Each row was made from one walk, in order. Every step used is in the known rows, and no mark comes twice. Write each row's walk.
Known rows
keruvat > tuzu > dabovab > tuno: [ 22  -7  10   4   0  -6  -2 -23  -1  11  -1   3   6   4   0 -19   1   6
   7  -2  -2   4  -3]
fafut > kina: [-3  6 -5 -7 -1  0  0 16  2  1  1  4  0  0  3  2 -4 -5 -1  1 -2  1 -5]
binin > keruvat > tuzu: [ 12  -1  10  -1  -2   0   3  -1  -5   2   3   5   7   0  -3  -6  -4  -3
   4   1  -6   6 -10]
zitiv > tuno > dabovab > tuzu: [  9  -4   1  -3   3  -3  -2 -10  -9   5   4   2  12   2   1 -19   1   2
  -1   2   2   5  -1]
tuno > keruvat > tuzu: [16  0 10  3 -1 -3 -1 -2 -4 -3  2  5  6  3  1 -8 -3 -1  3 -6 -6  7 -7]
kina > fafut > zitiv: [ -5   5  -3   3   3  -6  -3  -8   1 -16  -2  -1  -6   1   6  -7   1   1
  -4  -5   8   2  -8]
fafut > dabovab: [ 6  8 -3 -1 -5  0 -4  1 -4  3  0  5 -1  1  5 -2 -4  1 -1 -4  5 -2 -1]
fafut > zitiv > tuzu > keruvat > binin: [  6  -1   0   4  12  -5   6  -5  -5  -2   4   8   8  -5   3  -3  -1   3
   5 -22   1   6  -8]
keruvat > tuzu > zitiv > tuno > dabovab: [  6  -4   6   1  11  -1  -2 -24  -1  -9   8   7   9   9   5 -22  -2   5
   4   4   2   8  -3]
tuzu > zitiv > tuno > keruvat > binin: [ 18   0   3  -2  11  -3   6 -34  -1 -13   7   6   8  -1   5 -14  -1   1
   9 -14 -19   8  -2]
tuzu > keruvat > binin: [ 12  -3  -2   2   8  -2   6 -16   1   3   1   5   3   0   0  -1  -3  -1
   5 -16  -6   1  -1]
tuno > dabovab > tuzu: [  7  -4   0   2   0   2  -6   1  -8   8   2   2   6   4   0 -11   1   2
  -4   5   8   0   1]
tuno > zitiv > tuzu: [ 3  2 -6  3  1  0  0  5 -4  0  6  2  7 -2  1  1  0  1  2 -2  2  8 -6]
kina > fafut: [ 3  4 -5  0  0 -1 -2 -9  3 -5 -4 -2 -5  1  4 -1 -1 -3 -4 -3  2  0 -5]
dabovab > tuzu: [ 0 -4  2  3  2 -2 -1  4 -6  7  0 -1  5  1 -4 -6  1  0  1  4  3  3 -6]
dabovab > tuzu > zitiv: [ -4  -6   4   7  10  -2   0  -5  -4  -1   3   2   6   6  -2 -12   2   2
   5  13   8   5  -8]
fafut > dabovab > tuno > zitiv > tuzu > keruvat: [ 25   6  -4   1  -2 -11   2  -6 -10   5   5   4  13   5   2 -20  -5   6
   8  -5   7  12 -10]
keruvat > tuzu > zitiv: [ -2  -4   7   7  11  -1   0 -11   2  -7   4   5   3   7   0  -8  -1   2
   6   6   3   7  -8]
zitiv > tuzu: [ 2  1  1  0  1  2  0 10 -4  7  1  2  5 -6  0  6 -1 -1  0 -4  0  4 -4]
dabovab > tuzu > zitiv > tuno > keruvat > binin: [ 17  -4   5   1  13  -5   5 -30  -7  -6   6   5  13  -1   2 -20   0   0
  10  -9 -16  11  -9]
kina > fafut > dabovab > tuzu: [  9   8  -6   2  -2  -3  -7  -4  -7   6  -4   2  -1   2   5  -8  -3  -3
  -5  -3  10   1 -11]

Write each row's walk
[ 39  -2   5   1  -2  -4   1 -36  -3   8   0   3   5  -1   3 -15   1   5
   7 -18 -18   1   4] => tuzu > dabovab > tuno > keruvat > binin
[ 20  -4  -2   4  -2  -7   0 -26  -1   2   4   0   4   6   1 -20   3   9
   7   1   1   4   2] => tuzu > dabovab > tuno > zitiv
[ 22   9   2   0   4  -8  -2 -24 -10 -10   2   6   9   7  10 -28  -6   0
   2  -3   3  10 -15] => kina > fafut > dabovab > tuzu > zitiv > tuno > keruvat
[ 6  0  5  6  2 -1 -3  1 -5  2  3  8  5 -3  6 -3  1  7  0 -9 12  2 -3] => fafut > zitiv > tuzu > dabovab
[ 20  -2  -1   2   3 -11   6  -7  -7   2   5   1  13   3  -3 -18  -2   5
  10  -1   2  14 -10] => dabovab > tuno > zitiv > tuzu > keruvat
[ -1  -5   8   2  14  -5   4 -21   2 -10   5   5   9   4   1 -16  -2   2
   8   4  -2  11  -9] => keruvat > tuzu > zitiv > tuno
[ 35  13  -6  -3  -4  -7  -4 -34  -5   0  -4   1  -2  -2   8 -15  -2  -2
   2 -22 -18   2  -6] => kina > fafut > dabovab > tuno > keruvat > binin
[ 23  -2  15   4   3 -10   0 -21  -6 -12   6  11  12   3   8 -25  -3   8
   5 -14   1   9  -6] => fafut > zitiv > tuno > keruvat > tuzu > dabovab
[ 22  -3   6   1  -2  -3  -1 -11  -5  17   0   1   8  -3   1 -10   1   6
   4  -4  -1   5  -1] => zitiv > tuzu > dabovab > tuno
[ 24  -4  14   2  -3   2   2 -11  -4   9   2   9   8   2   1  -8  -4   2
   3  -2   1   3  -5] => binin > keruvat > tuzu > dabovab
[ 14  -2  -1   2   8   0   6  -6  -2  10   2   7   8  -6   0   4  -3  -1
   5 -20  -6   5  -5] => zitiv > tuzu > keruvat > binin
[10 -1 -3  4  4 -4  5  4 -5  0  6  5 11  3  0 -6 -4  2  5 -5  9 11 -8] => tuno > zitiv > tuzu > keruvat
[ 14  -2  -7   4   8  -2   7 -10  -3   3   6   7  10  -2   1   0  -2   0
   7 -18  -4   9  -7] => tuno > zitiv > tuzu > keruvat > binin
[ 18  -2  12  -3   7   0   2 -24  -6  -9  10   9  14   6   3 -24  -5   2
   6   7  -2  10  -7] => binin > keruvat > tuzu > zitiv > tuno > dabovab
[  4   6  -4  -3   4  -6  -5 -21  -2 -19   2   1   0   2  10 -20   0   3
  -6  -7   7   3  -2] => kina > fafut > zitiv > tuno > dabovab
[  9   0  -1  -6   0   0  -2 -13  -3  -2   4   2   6   1   5 -12  -1   2
  -2  -3  -1   1   5] => zitiv > tuno > dabovab
[ 34   1   7   4   2  -6  -1 -26  -9   2   3   6  10  -7   6 -17   3   8
   8 -24 -11   7  -3] => fafut > zitiv > tuzu > dabovab > tuno > keruvat > binin
[ 13  -6   9   6   1   1  -3 -12   1   8   0   8   3   4   3  -5  -1   4
   2  -5   5   1  -1] => keruvat > tuzu > dabovab
[ 21  -7  -1  -1  10  -4   4 -25  -8   8   4   6  15   2   1 -21  -2   1
   4 -14  -4   5  -1] => zitiv > tuno > dabovab > tuzu > keruvat > binin
[ -1  -2   3  -2  11  -4   5 -20   1 -12   5   2   6   3   2 -14  -1   3
   6   5  -2   7  -3] => tuzu > zitiv > tuno
[ 11  -3  13  -2   9  -4   8 -20  -4 -10   7   7  13   3  -1 -19  -5   0
  10   6  -7  13 -13] => binin > keruvat > tuzu > zitiv > tuno
